Known rows, with every way that one mark hangs from another
redom[zovif]: [-0.53  0.55 -0.08 -0.40 -0.93 -0.26  0.08 -0.14  0.11 -0.28  0.25  0.31
 -0.40 -0.54 -0.95 -0.04 -0.02 -0.22  0.72 -0.20  0.46  0.51 -0.02  0.33]
redom[bivo dubat[fose] risik zovif]: [ 0.30  1.48  1.04 -0.03  0.14 -0.62  1.11  0.79 -1.02 -1.29  0.10  1.10
 -0.02 -2.27 -3.75  1.02 -1.21 -0.21  1.43  1.11  1.13 -0.11 -0.18 -0.22]
tibit[bivo[redom[dubat[fose] risik]]]: [ 1.11  0.80  0.39  0.60  0.86  0.00  0.74 -0.17 -0.06 -0.14 -0.36 -0.29
  0.51 -0.91 -0.54 -0.43 -0.01  0.71 -0.60  0.75  0.27  0.21  0.84 -0.05]
gineteg[dubat[fose]]: [ 0.36 -0.89  0.94 -0.13 -0.09  0.04  0.20 -0.09  0.01  0.27 -0.18 -1.12
 -0.05 -1.15 -0.43  0.25 -0.31 -0.17 -0.69  0.93  0.96  0.63  0.58 -0.58]
firitig[tibit[bivo[redom[dubat nosat zovif]]]]: [ 0.22  0.52 -0.48 -0.81 -0.65 -0.26  0.30  0.06 -0.47 -0.59 -0.28 -0.70
  0.06 -0.47 -0.29 -0.46 -0.37  0.43 -0.61  0.08  0.36 -0.68  0.27 -0.37]
fose[fufa]: [ 0.73 -0.48 -0.46  0.04  0.09  0.16 -0.05  0.31  0.35  0.22  0.75  0.02
  0.52 -0.18 -0.26 -0.36 -0.98  0.67  0.07  0.12 -0.25  0.05  0.51 -0.04]
fufa[risik]: [ 0.24 -0.22  0.43 -0.41  0.22  0.68  0.31  0.08  0.45  0.42 -0.71 -0.31
 -0.71  0.16  0.13  0.27 -0.57 -0.36 -0.64  0.07 -0.70 -0.81 -0.01 -0.57]
fose[dubat fufa]: [ 0.56 -1.10 -0.62  0.02  0.80  0.03  0.47 -0.16  0.41  0.49  1.10 -0.02
  0.28 -0.36 -0.78 -0.51 -1.65 -0.15  0.43  0.34  0.43  0.79  1.04 -0.08]
firitig[tibit[bivo[redom[nosat zovif]]]]: [ 0.05  0.61 -0.40 -0.71 -0.62  0.00  0.18  0.03 -0.38 -0.49 -0.27 -0.95
  0.02 -0.20  0.10 -0.57 -0.04  0.42 -0.91  0.07  0.26 -0.56  0.45 -0.46]
nosat[redom[risik]]: [-0.53  0.53 -0.02  0.68  0.70  0.56 -0.30  0.29 -0.81 -0.16 -0.25 -0.26
 -0.25 -0.85  0.06 -0.10  0.33 -0.20 -0.14  0.01 -0.47  0.43  0.36  0.57]
redom[bivo nosat risik zovif]: [-0.52  1.48  0.76  0.39 -0.41 -0.42  0.10  0.10 -1.50 -1.93  0.58  0.08
 -1.05 -0.93 -3.28  0.78 -0.60  0.04  1.04  0.61 -0.38 -1.15 -0.02 -0.26]
redom[bivo gevuf[mifot]]: [ 0.36  0.77  0.17  0.49  0.30 -1.24 -1.02  0.68 -0.96 -1.11  0.72 -0.11
  0.16  0.33 -2.18  1.04 -0.24  0.92 -0.07  1.61  0.18 -1.27  1.72 -0.59]
fufa[fose[dubat] risik]: [ 0.06 -0.61  0.21 -0.82  1.41  0.66  0.50 -0.07  0.05  0.52 -1.41 -0.52
 -0.86  0.28 -1.03  0.83 -1.72 -1.87 -0.24 -0.40 -0.08 -0.35 -0.01 -1.25]
redom[risik zovif]: [-0.54  1.57  0.36  0.12 -0.34  0.28  0.52  0.04  0.03 -0.35  0.15  0.17
 -0.60 -1.13 -1.82 -0.09 -0.01 -0.73  0.91  0.20 -0.03  0.25 -0.25  0.07]
nosat[redom]: [-0.55 -0.20 -0.35  0.29  0.28  0.18 -0.61  0.18 -0.76 -0.12 -0.19 -0.17
 -0.10 -0.41  0.67 -0.03  0.33  0.16 -0.26 -0.27 -0.14  0.59  0.54  0.75]
dubat[fose[fufa]]: [ 0.53 -0.42  0.55 -0.19  0.79  0.37  0.22  0.71  0.06  0.46  0.27  0.33
  0.93 -0.97 -0.19  0.03 -0.57  0.42 -0.53  0.58  0.81  1.16  0.45 -0.34]
firitig[tibit]: [-0.27  0.20 -0.37 -0.95 -0.52  0.22  0.12  0.48 -0.24 -0.11 -0.30 -0.54
  0.10 -0.05  0.35 -0.20 -0.23 -0.28 -0.53 -0.07  0.26 -0.60 -0.27 -0.61]
redom[bivo dubat nosat zovif]: [-0.02  0.22  0.05 -0.44 -1.11 -1.78  0.03  0.06 -1.68 -2.15  0.60  0.96
 -0.74 -1.16 -3.55  1.18 -1.60  0.62  1.72  0.26  0.40 -1.29 -0.29  0.24]
bivo[redom[gevuf[mifot tuveb] nosat zovif]]: [-0.33  0.99 -0.14  0.05 -1.12 -1.72 -0.68 -0.49 -0.62 -0.56  1.08 -0.10
 -0.22 -1.26 -2.12  0.41 -0.17 -0.01 -0.12  1.27 -0.45 -0.29  1.24 -0.30]
firitig[tibit[bivo[redom[gevuf]]]]: [ 0.36  0.67 -0.57 -0.56 -0.14 -0.06  0.13  0.12 -0.23 -0.30 -0.25 -1.01
  0.31  0.06  0.38 -0.44 -0.06  0.42 -1.16  0.42  0.24 -0.63  0.72 -0.62]
redom[bivo dubat gevuf[tuveb] nosat]: [ 1.00  0.03 -0.34 -0.11 -0.07 -2.78 -0.95  0.65 -1.92 -2.09  1.29  1.23
 -0.94 -0.34 -3.93  2.22 -1.48  0.67  0.92  1.32 -0.42 -2.52  0.59 -0.66]
redom[bivo dubat nosat risik]: [ 0.52  0.71  0.60  0.51  0.43 -0.95  0.38  0.36 -1.90 -1.93  0.28  0.49
 -0.56 -1.21 -3.46  1.13 -1.58  0.34  1.19  0.85 -0.56 -2.04 -0.50 -0.33]
bivo[redom[gevuf nosat risik zovif]]: [-0.61  1.68 -0.09  0.33 -0.46 -0.95  0.30 -1.07 -0.81 -0.84  0.72 -0.46
 -0.19 -1.71 -1.95  0.21 -0.75 -0.38  0.26  1.16 -0.70 -0.16  0.28 -0.10]
nako[risik]: [ 0.19 -0.26  1.20  0.50  0.13  0.54  0.60 -0.63  0.42  0.31  0.47 -0.23
  0.32 -0.10 -0.25 -0.80  0.53 -0.24 -0.51 -0.05 -0.20 -0.27  0.57 -0.16]
redom[dubat[fose] nosat risik]: [ 0.26  0.48  0.92  0.03  0.87 -0.45  0.48  0.44 -1.35 -0.85 -0.11  0.75
 -0.30 -2.06 -2.67  0.71 -1.19 -0.14  0.73  0.67 -0.04 -0.46 -0.92 -0.19]
firitig[tibit[bivo[redom[dubat gevuf]]]]: [ 0.53  0.57 -0.65 -0.66 -0.18 -0.33  0.24  0.16 -0.31 -0.41 -0.28 -0.76
  0.34 -0.22  0.01 -0.34 -0.39  0.44 -0.86  0.42  0.35 -0.77  0.54 -0.53]
firitig[tibit[bivo]]: [ 0.40  0.28 -0.35 -0.68 -0.07  0.38  0.02  0.59 -0.12 -0.25 -0.48 -0.74
  0.00  0.48  0.49 -0.49  0.21  0.46 -0.95 -0.13  0.39 -0.68  0.38 -0.54]

Rows
[ 0.42  1.03  0.24  0.25  0.31 -1.50  0.32 -0.27 -1.03 -0.57  0.68  0.37
  0.12 -2.23 -2.45  0.87 -1.08 -0.41 -0.01  1.69 -0.52 -0.47  0.26 -0.62]  bivo[redom[dubat[fose] gevuf[tuveb] nosat risik]]
[ 0.66 -0.52  0.76 -0.39  0.89  0.70  0.37  0.76  0.28  0.67 -0.10  0.17
  0.58 -0.89 -0.12  0.16 -0.85  0.25 -0.86  0.60  0.46  0.75  0.45 -0.61]  dubat[fose[fufa[risik]]]
[-0.24  1.63 -0.01  0.24 -0.60 -1.58  0.13 -0.65 -0.98 -0.92  0.66 -0.05
  0.03 -2.33 -3.14  0.28 -1.16 -0.13  0.74  1.48 -0.41 -0.51  0.47  0.00]  bivo[redom[dubat gevuf[mifot] nosat risik zovif]]
[ 0.17 -0.10 -0.85  0.03  0.28 -1.27 -0.99  0.57 -1.02 -0.46  0.42  0.77
 -0.44 -0.80 -1.05  0.89 -0.29  0.08  0.30  0.37 -0.16 -0.19  0.78  0.53]  nosat[redom[dubat gevuf[tuveb]]]
[-0.01 -0.11  0.04 -0.21  0.06 -0.36 -0.04  0.74 -1.12 -0.73 -0.06  0.59
 -0.02 -1.60 -1.41  0.69 -1.06  0.45  0.42  0.31  0.67  0.42  0.73  0.54]  nosat[redom[bivo dubat[fose[fufa[risik]]] zovif]]
[-0.49  0.84 -0.37  0.65  0.93 -0.02 -0.67  0.23 -1.03 -0.42  0.11 -0.20
 -0.34 -0.73 -0.50  0.32  0.12 -0.11 -0.08  0.50 -0.52  0.15  0.69  0.48]  nosat[redom[gevuf risik]]
[ 0.74 -1.25 -0.33 -0.26  0.95  0.50  0.69 -0.11  0.73  0.79  0.60 -0.26
 -0.22 -0.22 -0.69 -0.31 -2.07 -0.41 -0.04  0.39 -0.05  0.20  1.03 -0.49]  fose[dubat fufa[risik]]
[-0.53  0.45  0.31 -0.13 -1.00 -0.97 -0.34 -0.07 -1.41 -1.87  0.67  0.20
 -0.84 -0.33 -2.43  0.86 -0.61  0.55  0.87  0.20  0.10 -0.90  0.21  0.00]  redom[bivo nosat zovif]
[-0.03  0.27 -0.44 -0.10  0.22 -1.18 -0.51  0.66 -1.50 -1.17  0.54  0.77
  0.14 -1.55 -2.00  1.03 -1.10  0.67  0.69  0.76  0.86  0.41  1.07  0.64]  nosat[redom[bivo dubat[fose[fufa]] gevuf zovif]]
[ 0.52  0.11  0.04 -0.02 -0.06 -0.65  0.96 -0.47 -0.15  0.20  0.15  0.10
  1.26 -2.03 -0.55 -0.10 -1.28  0.08 -0.13  0.94  0.36  0.67  0.19 -0.06]  bivo[redom[dubat[fose[fufa]]]]
[ 0.32 -0.05 -0.67 -0.38  0.10 -2.02 -0.64 -0.14 -1.44 -1.38  0.68  0.73
 -0.58 -0.71 -2.56  1.20 -1.61  0.52  1.03  0.63 -0.34 -1.42 -0.28  0.15]  redom[dubat gevuf nosat]
[ 0.49  0.52  0.19 -0.68 -0.51 -2.87 -0.70  0.89 -1.93 -2.15  1.35  1.76
 -0.93 -1.46 -4.89  2.38 -1.44  0.42  1.23  1.45  0.74 -1.24  0.65 -0.53]  redom[bivo dubat[fose] gevuf[tuveb] nosat zovif]
[ 0.74  2.02  0.28  0.24 -0.36 -2.19 -0.52  1.39 -1.00 -1.54  1.22  1.32
 -0.79 -1.49 -5.65  1.65 -0.78 -0.07  1.56  2.01  0.20 -1.73  1.37 -0.69]  redom[bivo dubat gevuf[mifot tuveb] risik zovif]
[ 0.81 -1.18  0.85 -0.25  0.04  0.36  0.29  0.07  0.35  0.54 -0.06 -1.21
 -0.04 -1.19 -0.51  0.18 -0.98  0.03 -0.87  1.02  0.59  0.38  0.81 -0.82]  gineteg[dubat[fose[fufa[risik]]]]
[-0.44  0.89 -0.20 -0.16 -0.68 -1.81 -0.85 -0.15 -1.71 -2.27  1.20  0.29
 -0.97 -0.17 -3.20  1.46 -0.95  0.68  0.93  0.90  0.01 -1.31  0.70 -0.13]  redom[bivo gevuf nosat zovif]
[ 0.51 -0.32  0.13 -0.03 -0.17 -1.49 -0.06  0.17 -1.79 -1.86  0.34  0.63
 -0.34 -0.61 -2.61  1.22 -1.58  0.84  1.00  0.45 -0.09 -1.79 -0.27 -0.09]  redom[bivo dubat nosat]
[-0.61  1.77  0.15  0.45 -0.53 -1.02 -0.12 -0.73 -0.79 -0.73  0.72 -0.55
 -0.06 -1.76 -2.34  0.07 -0.46 -0.15  0.13  1.43 -0.61 -0.24  0.82 -0.16]  bivo[redom[gevuf[mifot] nosat risik zovif]]
[ 0.73 -1.13  0.71 -0.11 -0.04  0.11  0.17  0.04  0.18  0.39  0.18 -1.11
  0.21 -1.25 -0.55  0.08 -0.79  0.14 -0.66  1.00  0.81  0.66  0.81 -0.62]  gineteg[dubat[fose[fufa]]]
[ 0.09  0.62  0.17 -0.63 -0.27 -2.42 -0.32  0.34 -2.10 -2.33  0.93  1.25
 -0.48 -1.59 -4.33  1.97 -1.86  0.73  1.41  1.32  0.98 -0.90  0.27 -0.09]  redom[bivo dubat[fose] gevuf nosat zovif]
[ 0.11  0.51 -0.26  0.15 -0.37 -1.76 -0.24 -0.67 -0.99 -0.69  0.56 -0.18
  0.44 -1.55 -1.86  0.37 -1.15  0.39  0.11  1.33 -0.38 -0.69  0.66 -0.05]  bivo[redom[dubat gevuf[mifot] nosat]]
[ 0.76  0.60 -0.17 -0.53  0.20  0.31  0.64  0.52 -0.20 -0.09 -0.32 -0.70
  0.69 -0.81 -0.13 -0.59 -0.57  0.44 -0.99  0.53  0.47 -0.31  0.50 -0.69]  firitig[tibit[bivo[redom[dubat[fose[fufa]] risik]]]]
[-0.13  0.78 -0.30  0.56  0.80 -0.65 -0.82  0.67 -1.21 -0.50  0.07  0.19
 -0.14 -1.36 -1.69  0.41 -0.29  0.16  0.41  0.80 -0.25 -0.18  0.89  0.59]  nosat[redom[dubat gevuf[mifot] risik]]
[ 0.07  0.12 -0.18  0.04 -0.55 -1.13  0.55 -0.97 -0.80 -0.52  0.20 -0.12
  0.41 -1.60 -0.91  0.08 -1.20  0.09  0.18  0.59 -0.40 -0.33 -0.23  0.11]  bivo[redom[dubat nosat]]
[ 0.35  0.97 -0.55 -0.43 -0.62 -2.21 -0.02  0.20 -1.10 -1.84  0.89  1.09
 -0.30 -0.91 -3.66  1.51 -1.65  0.42  1.73  1.07  0.83 -1.06  0.46  0.11]  redom[bivo dubat gevuf zovif]
[ 0.36  0.83 -0.08  0.75  0.68 -1.18 -1.02  1.24 -1.53 -0.99  0.49  0.55
 -0.38 -1.10 -2.65  1.13 -0.21  0.27  0.32  1.27 -0.31 -0.98  1.48  0.03]  nosat[redom[bivo dubat gevuf[mifot tuveb] risik]]
[-0.84  1.23 -0.44  0.37  0.28 -0.20 -0.61  0.15 -0.95 -0.61  0.29  0.02
 -0.61 -1.10 -1.16  0.32  0.09 -0.27  0.42  0.36 -0.21  0.49  0.69  0.73]  nosat[redom[gevuf risik zovif]]
[ 0.84  0.60 -0.19  0.22 -0.14 -0.49  0.48 -0.48  0.12 -0.32 -0.12 -0.19
  0.24 -0.59 -0.58 -0.52 -0.07  0.86 -0.14  0.28  0.41  0.17  0.92  0.34]  tibit[bivo[redom[dubat zovif]]]
[ 0.41  1.08 -0.21  0.36 -0.04 -1.63  0.22 -0.52 -0.95 -0.71  0.80  0.21
 -0.16 -1.82 -2.45  0.73 -1.11 -0.39  0.27  1.45 -1.00 -1.02  0.21 -0.47]  bivo[redom[dubat gevuf[tuveb] nosat risik]]
[-0.30  1.15  0.03  0.27  0.60 -0.84 -0.20  0.68 -1.69 -1.29  0.24  0.65
 -0.18 -1.90 -2.51  1.10 -0.74  0.09  0.80  0.99  0.59  0.23  0.74  0.50]  nosat[redom[bivo dubat[fose] gevuf risik zovif]]
[ 0.48  1.61  0.00  0.00 -0.40 -2.49 -0.44  0.70 -1.91 -2.42  1.45  1.42
 -1.56 -1.46 -5.74  2.12 -1.50 -0.05  1.84  1.50 -0.45 -2.26  0.34 -0.58]  redom[bivo dubat gevuf[tuveb] nosat risik zovif]
[ 0.45  1.05  0.20  0.63  0.14 -0.04  0.30 -0.58 -0.24 -0.58 -0.01 -0.63
 -0.20 -0.49 -0.78 -0.58  0.27  0.73 -0.42  0.39 -0.24 -0.06  0.92  0.11]  tibit[bivo[redom[nosat risik zovif]]]
[-0.30  0.47 -0.71  0.00 -0.17 -1.36 -0.61  0.31 -1.52 -1.40  0.41  0.59
 -0.31 -1.08 -1.90  1.01 -0.81  0.46  0.95  0.48  0.47 -0.14  0.86  0.81]  nosat[redom[bivo dubat gevuf zovif]]
[ 0.79  0.97  0.50  0.54  0.58 -0.53  0.84  0.57 -1.03 -1.22  0.05  0.57
 -0.01 -1.14 -2.80  0.86 -1.27  0.02  1.12  0.97 -0.03 -1.40 -0.26 -0.34]  redom[bivo dubat risik]
[-0.67  0.64 -0.06 -0.03 -1.13 -0.74  0.36 -1.15 -0.52 -0.53  0.42 -0.42
  0.06 -1.40 -0.78 -0.15 -0.52 -0.13  0.08  0.39 -0.29  0.28  0.11  0.16]  bivo[redom[nosat zovif]]
[ 0.02  0.93  0.84  0.80  0.52 -0.15  0.03  0.23 -1.62 -1.66  0.35 -0.24
 -0.66 -0.39 -2.34  0.81 -0.59  0.28  0.31  0.79 -0.85 -1.65 -0.01 -0.59]  redom[bivo nosat risik]
[-0.31  1.27 -0.16  0.51  0.18 -1.06 -0.71  0.77 -1.58 -1.32  0.37  0.39
 -0.35 -1.55 -2.92  0.83 -0.53  0.33  0.95  1.04  0.20 -0.40  1.21  0.57]  nosat[redom[bivo dubat gevuf[mifot] risik zovif]]
[-0.33  0.83  0.39  0.29  0.38 -0.26  0.17  0.73 -1.47 -1.01 -0.13  0.61
 -0.10 -2.02 -1.96  0.68 -0.52 -0.01  0.73  0.52  0.66  0.52  0.40  0.59]  nosat[redom[bivo dubat[fose] risik zovif]]
